Each row was made from one walk, in order. Every step used is in the known rows, and no mark comes twice. Write each row's walk.
Known rows
a-y-h-z-u: [-2.01  2.53  0.55 -0.71  0.18 -0.08 -5.46 -0.92  1.31 -0.05  1.85 -4.58
 -0.96 -2.46 -3.24  1.86  4.36 -0.51  0.43  0.32  0.44 -1.67]
a-y: [-0.85  0.58 -0.02  0.69  1.10  1.48 -4.29 -1.05  1.03 -1.06  2.57 -1.35
 -0.56 -1.79 -1.48  1.64  2.10  0.72  1.24 -0.14  0.79 -2.80]
a-y-h-z-u-x: [-2.86  1.96  1.07 -1.79 -0.35 -0.33 -4.35 -0.40  0.79  1.50  2.32 -4.89
  0.24 -2.43 -2.64  1.91  3.39 -1.42  1.13  0.68  0.97 -2.13]
x-u: [-2.71 -3.15 -0.43  2.12  1.86  2.35 -3.05 -2.27  1.69 -0.61  2.98 -0.45
 -2.13 -0.55  0.15  0.73  1.65  0.90 -1.18 -0.25  0.11 -2.69]
t-a-y-h-z-v: [-4.29  3.33 -0.70 -1.88  3.08 -0.97 -6.29 -0.88  0.87  1.75  2.19 -4.00
 -1.69 -1.56 -2.21  3.08  3.45  0.66  3.42  2.80 -0.02 -2.17]
h-y-x: [ 0.13  0.04 -1.14 -0.81 -2.04  1.32 -4.33 -0.98  1.26 -3.08  3.58 -0.87
 -3.46 -0.92 -1.22  0.82  2.40  2.36  0.00  0.03  0.99 -2.73]
y-h: [-1.27 -0.50  0.26  0.63  0.09  0.95 -4.25 -0.38  1.26 -1.22  3.05 -1.81
 -1.71 -1.67 -1.23  1.16  3.29  0.92 -0.58 -0.03  0.69 -2.49]
y-h-z-u-x-t: [-3.77  1.56 -0.31 -1.42 -0.95 -0.28 -2.85 -1.29  1.18  2.07  2.98 -3.46
  0.72 -1.86 -1.79  1.81  3.47 -1.64  0.47  2.26  1.05 -2.17]
u-x: [-1.70 -1.55  0.26  0.64 -0.06  1.44 -2.09 -1.19  0.87  0.60  3.45 -0.82
  0.46 -1.35  0.19  1.21  1.93 -0.43  0.07  0.54  0.97 -2.77]
z-h-y-x-t: [ 0.58  0.24 -2.91 -0.62 -2.00  0.75 -4.11 -1.12  0.43 -2.81  4.47 -0.06
 -3.85 -0.52  0.25  0.31  1.79  2.69  0.67  2.26  0.82 -3.71]
x-y-a: [-0.71  1.38 -0.48 -1.67  0.37  0.84 -4.08 -1.11  0.99 -1.65  2.76 -0.81
 -1.04 -1.71 -1.83  1.97  2.13  1.35  1.36  0.22  1.47 -2.19]
t-a-y-h: [-1.59  2.74 -0.56 -1.31  1.32  0.69 -5.34  0.02  0.89 -0.91  2.54 -2.72
 -0.41 -2.14 -2.78  2.27  1.74  1.09  3.14  1.11  1.29 -3.65]
z-u-x-y-h: [-1.58  1.69  1.23 -1.64 -1.12 -0.20 -2.90  0.15  1.07  0.79  3.19 -3.14
  0.58 -2.44 -2.54  1.42  3.09 -1.30  0.97  0.08  1.57 -2.55]
t-a-y-h-z-u-x: [-3.16  3.50  0.07 -2.58  0.21 -0.44 -4.20 -0.62  0.77  1.76  2.21 -4.95
  1.36 -2.45 -3.15  2.45  2.62 -1.48  3.03  2.10  1.28 -2.85]
h-z: [-2.41 -1.11 -0.46  1.78  1.24  0.88 -3.83 -2.28  1.06  0.59  2.40 -2.02
 -0.35 -1.36 -0.39  1.51  3.78  0.27 -0.82  0.95 -0.01 -1.50]
t-a-y-x-u: [-2.46  1.26 -2.02 -1.29  2.13  2.03 -4.48 -2.18  1.40 -1.54  2.73 -1.04
 -2.12 -0.66 -2.25  1.83 -0.75  2.06  3.26  0.61  0.77 -3.58]
z-u-x-y: [-1.18  1.12  0.82 -0.57 -0.91  0.55 -1.90 -1.13  1.16  0.92  2.99 -1.85
  1.61 -2.19 -1.68  1.48  2.55 -1.59  0.92  0.33  1.30 -2.44]
y-h-z-u-s: [-1.49  1.45  1.67  0.06 -0.48  0.14 -4.67 -0.94  1.72 -1.37  1.89 -3.09
 -2.93 -2.22 -2.31  0.80  4.22 -0.45 -1.41  0.20  0.75 -1.01]
t-a-y-x-u-z: [-1.41  0.66 -2.41  0.12  1.49  2.07 -4.72 -2.49  1.59 -1.94  2.60 -0.07
 -2.66 -1.12 -3.31  2.31 -1.33  3.44  3.21  1.24  0.15 -4.27]
y-x-u-s: [-1.69 -1.35 -0.02  0.42  0.83  2.41 -3.86 -2.03  1.88 -3.07  2.92  0.44
 -5.38 -0.29 -0.74  0.20  0.09  2.10 -0.47 -1.00  0.78 -2.13]
t-a: [-1.04  0.45 -1.22  0.87  0.98  1.56 -3.18 -1.89  1.33 -0.78  2.69 -0.63
  0.75 -1.52 -0.85  1.67  2.04  0.46  1.23  1.69  0.71 -3.13]
h-z-u-s: [-1.10  0.91  1.18  1.15 -0.23  0.81 -3.67 -2.31  1.86 -1.24  1.73 -1.74
 -1.89 -2.00 -1.48  0.70  3.83 -0.87 -1.42  0.44  0.40 -0.96]
a-y-h: [-1.29  1.25  0.37 -0.54  0.67  0.79 -5.37  0.23  0.90 -1.15  2.74 -2.64
 -1.68 -2.05 -2.28  1.63  2.64  1.09  1.25 -0.35  1.03 -2.86]
x-y-h-z-u: [-2.34  2.14  0.52 -0.68  0.10 -0.75 -4.49 -0.84  1.24  0.76  2.16 -4.33
 -0.35 -2.54 -3.19  1.79  4.94 -0.57  0.05  0.48  0.61 -1.26]

Which walk is each row?
[-2.53  4.81 -0.87 -3.38 -0.52  0.21 -3.36 -0.41  1.19  0.60  3.05 -2.86
  1.84 -2.38 -3.31  2.58  0.96 -1.11  4.40  2.60  2.08 -4.21]	z-u-x-t-a-y-h
[-3.10  0.85  0.12 -0.27  1.51 -0.57 -5.03 -0.31  0.44  1.20  2.61 -3.82
 -0.87 -2.08 -2.24  2.07  4.21  0.59  0.55  0.55  0.80 -1.45]	x-y-h-z
[-0.31  1.77 -0.83 -0.84  0.06  1.52 -4.74 -1.52  1.13 -2.30  2.84 -0.98
 -1.92 -1.43 -2.24  1.65  1.22  1.71  1.90 -0.36  0.84 -2.68]	a-y-x
[ 0.96 -2.30 -0.88  1.64 -1.15  0.94 -4.17 -0.53  0.40 -2.13  3.79 -1.01
 -3.06 -1.11  1.28 -0.17  3.24  1.66 -1.24  1.28  0.36 -3.36]	z-h-y
[-1.24  1.42 -2.22 -0.52 -0.58  1.49 -3.32 -2.28  1.46 -1.76  3.63  0.45
 -1.26 -0.84 -1.50  1.58  1.24  1.55  1.26  1.23  0.89 -2.74]	y-x-t
[-0.61  3.29 -1.86 -1.69  0.66  1.44 -4.70 -1.65  1.04 -2.07  2.74 -1.11
 -0.65 -1.45 -2.71  2.20  0.39  1.74  3.75  1.15  1.12 -3.40]	t-a-y-x
[-1.27 -2.53 -1.58  2.05  0.20  2.31 -3.68 -2.96  2.02 -2.22  3.15  0.81
 -4.00 -0.61 -1.75  1.19  0.15  3.33 -0.42  0.11 -0.49 -3.15]	y-x-u-z
[ 1.27 -1.08 -1.31 -0.78 -1.67  0.88 -4.74 -0.54  0.50 -3.55  3.56 -0.75
 -4.20 -0.98  0.88  0.28  2.68  2.59 -0.61  1.48  0.83 -3.26]	z-h-y-a
[-5.21  1.06  0.74 -1.93  1.82 -1.62 -4.27 -0.11  0.28  3.91  3.15 -4.02
 -1.22 -1.37 -0.98  2.58  3.98 -0.50  1.76  1.77  0.40 -1.29]	u-x-y-h-z-v
[ 0.16 -1.97 -1.99  2.00  0.85  1.71 -5.12 -2.31  0.83 -2.49  3.25  0.08
 -4.90 -0.87 -1.15  0.71 -0.57  3.91  0.75  0.72 -0.74 -4.14]	a-y-x-u-z-h
[-0.15 -0.45 -2.91  1.12  1.42  1.65 -5.01 -2.50  0.83 -2.30  3.09 -0.01
 -3.54 -0.86 -1.52  1.26 -1.38  3.88  2.68  2.24 -0.47 -4.82]	t-a-y-x-u-z-h
[-1.51  3.09  1.82 -0.98  0.11  0.00 -5.79 -0.39  1.42 -1.37  1.49 -3.88
 -2.97 -2.65 -3.34  1.31  3.57 -0.24  0.35 -0.12  1.12 -1.36]	a-y-h-z-u-s
[-3.60  4.15 -1.58 -2.22  0.52  0.13 -2.93 -2.19  0.89  2.43  2.44 -2.95
  3.22 -2.06 -2.55  2.90  1.49 -1.92  4.08  3.54  1.41 -3.22]	h-z-u-x-t-a-y
[-3.97  0.26  0.51 -1.29  0.89 -0.78 -3.88  0.21 -0.05  2.78  3.09 -4.17
  0.23 -2.00 -1.56  2.13  3.37 -0.31  1.21  0.90  1.35 -1.84]	u-x-y-h-z
[-2.49  3.99 -1.81 -2.03  1.32  0.60 -4.90 -0.15  0.95 -0.56  2.91 -2.05
  0.08 -1.98 -2.94  2.77  1.13  0.93  4.22  2.35  1.74 -4.02]	x-t-a-y-h
[-1.97  4.15 -1.25 -2.33 -0.27  0.88 -2.34 -1.63  1.25  0.75  2.88 -1.47
  2.93 -2.11 -2.50  2.44  0.54 -1.62  4.31  2.85  1.83 -4.19]	z-u-x-t-a-y
[-1.57  0.18  0.00  1.33 -0.08  0.68 -3.34 -2.84  1.69  0.13  2.08 -2.53
  0.24 -1.78 -1.30  1.24  4.55 -1.00 -1.30  0.85 -0.17 -1.30]	h-z-u
[-2.42  2.14  0.11 -2.87 -0.71 -0.31 -2.93 -1.77  0.89  1.18  2.32 -3.01
  0.79 -2.07 -2.19  2.20  3.02 -1.14  1.24  1.25  1.40 -1.41]	h-z-u-x-y-a
[-2.20 -1.97 -1.22  0.64  0.96  2.25 -3.43 -2.55  1.76 -1.81  3.24 -0.19
 -3.33 -0.14 -0.71  0.70  0.79  1.95 -0.37 -0.53  0.12 -2.50]	y-x-u
[-5.32  4.67 -1.92 -2.66  3.04 -1.12 -5.86 -1.02  0.85  2.27  2.56 -3.42
 -1.16 -1.36 -2.41  3.61  2.92  0.56  4.55  3.98  0.42 -2.53]	x-t-a-y-h-z-v
[-0.32 -4.86 -1.41  4.51  1.28  1.90 -3.60 -2.57  1.18 -1.31  3.31  0.65
 -3.55 -0.82  0.77  0.19  0.97  2.74 -1.65  1.37 -1.12 -3.89]	x-u-z-h
[-2.84  1.19  0.13 -0.33  1.60  0.01 -5.85 -0.32  0.55  0.35  2.18 -4.05
 -1.58 -2.03 -2.34  2.15  3.59  0.77  0.98  0.34  0.62 -1.99]	a-y-h-z
[-0.87 -0.25  0.72  0.39 -1.46  1.30 -1.66 -1.75  1.58  0.10  3.07 -1.22
  1.18 -1.74 -0.71  0.94  2.47 -1.66 -0.48  0.52  0.80 -2.51]	z-u-x
[-1.43  2.91 -3.16 -1.40 -0.01  1.39 -3.21 -2.42  1.45 -1.54  3.42  0.33
 -0.06 -0.93 -1.88  2.08  0.50  1.47  3.09  2.67  1.17 -3.43]	y-x-t-a
[-2.76  1.24 -2.23 -0.54  2.33  1.18 -5.15 -2.84  1.88 -0.84  2.71  0.10
 -4.09 -0.52 -2.68  2.72 -0.62  3.37  3.76  2.12 -0.79 -3.74]	t-a-y-x-u-z-v
[-2.00  1.72 -2.40  0.05  1.02  1.39 -2.80 -2.14  1.39 -0.40  3.14  0.05
  1.29 -1.33 -1.09  2.12  1.30  0.43  2.38  2.96  1.13 -3.59]	x-t-a
[-1.89  1.73 -0.77 -1.49  2.02  2.10 -4.85 -1.63  1.49 -2.80  2.36 -0.37
 -4.20 -0.85 -2.34  1.32 -1.42  2.20  3.18  0.11  1.43 -3.33]	t-a-y-x-u-s
[ 0.26  1.73 -3.97 -1.40 -1.46  0.60 -4.03 -1.27  0.41 -2.60  4.26 -0.17
 -2.61 -0.69 -0.22  0.90  0.90  2.69  2.50  3.75  1.10 -4.44]	z-h-y-x-t-a
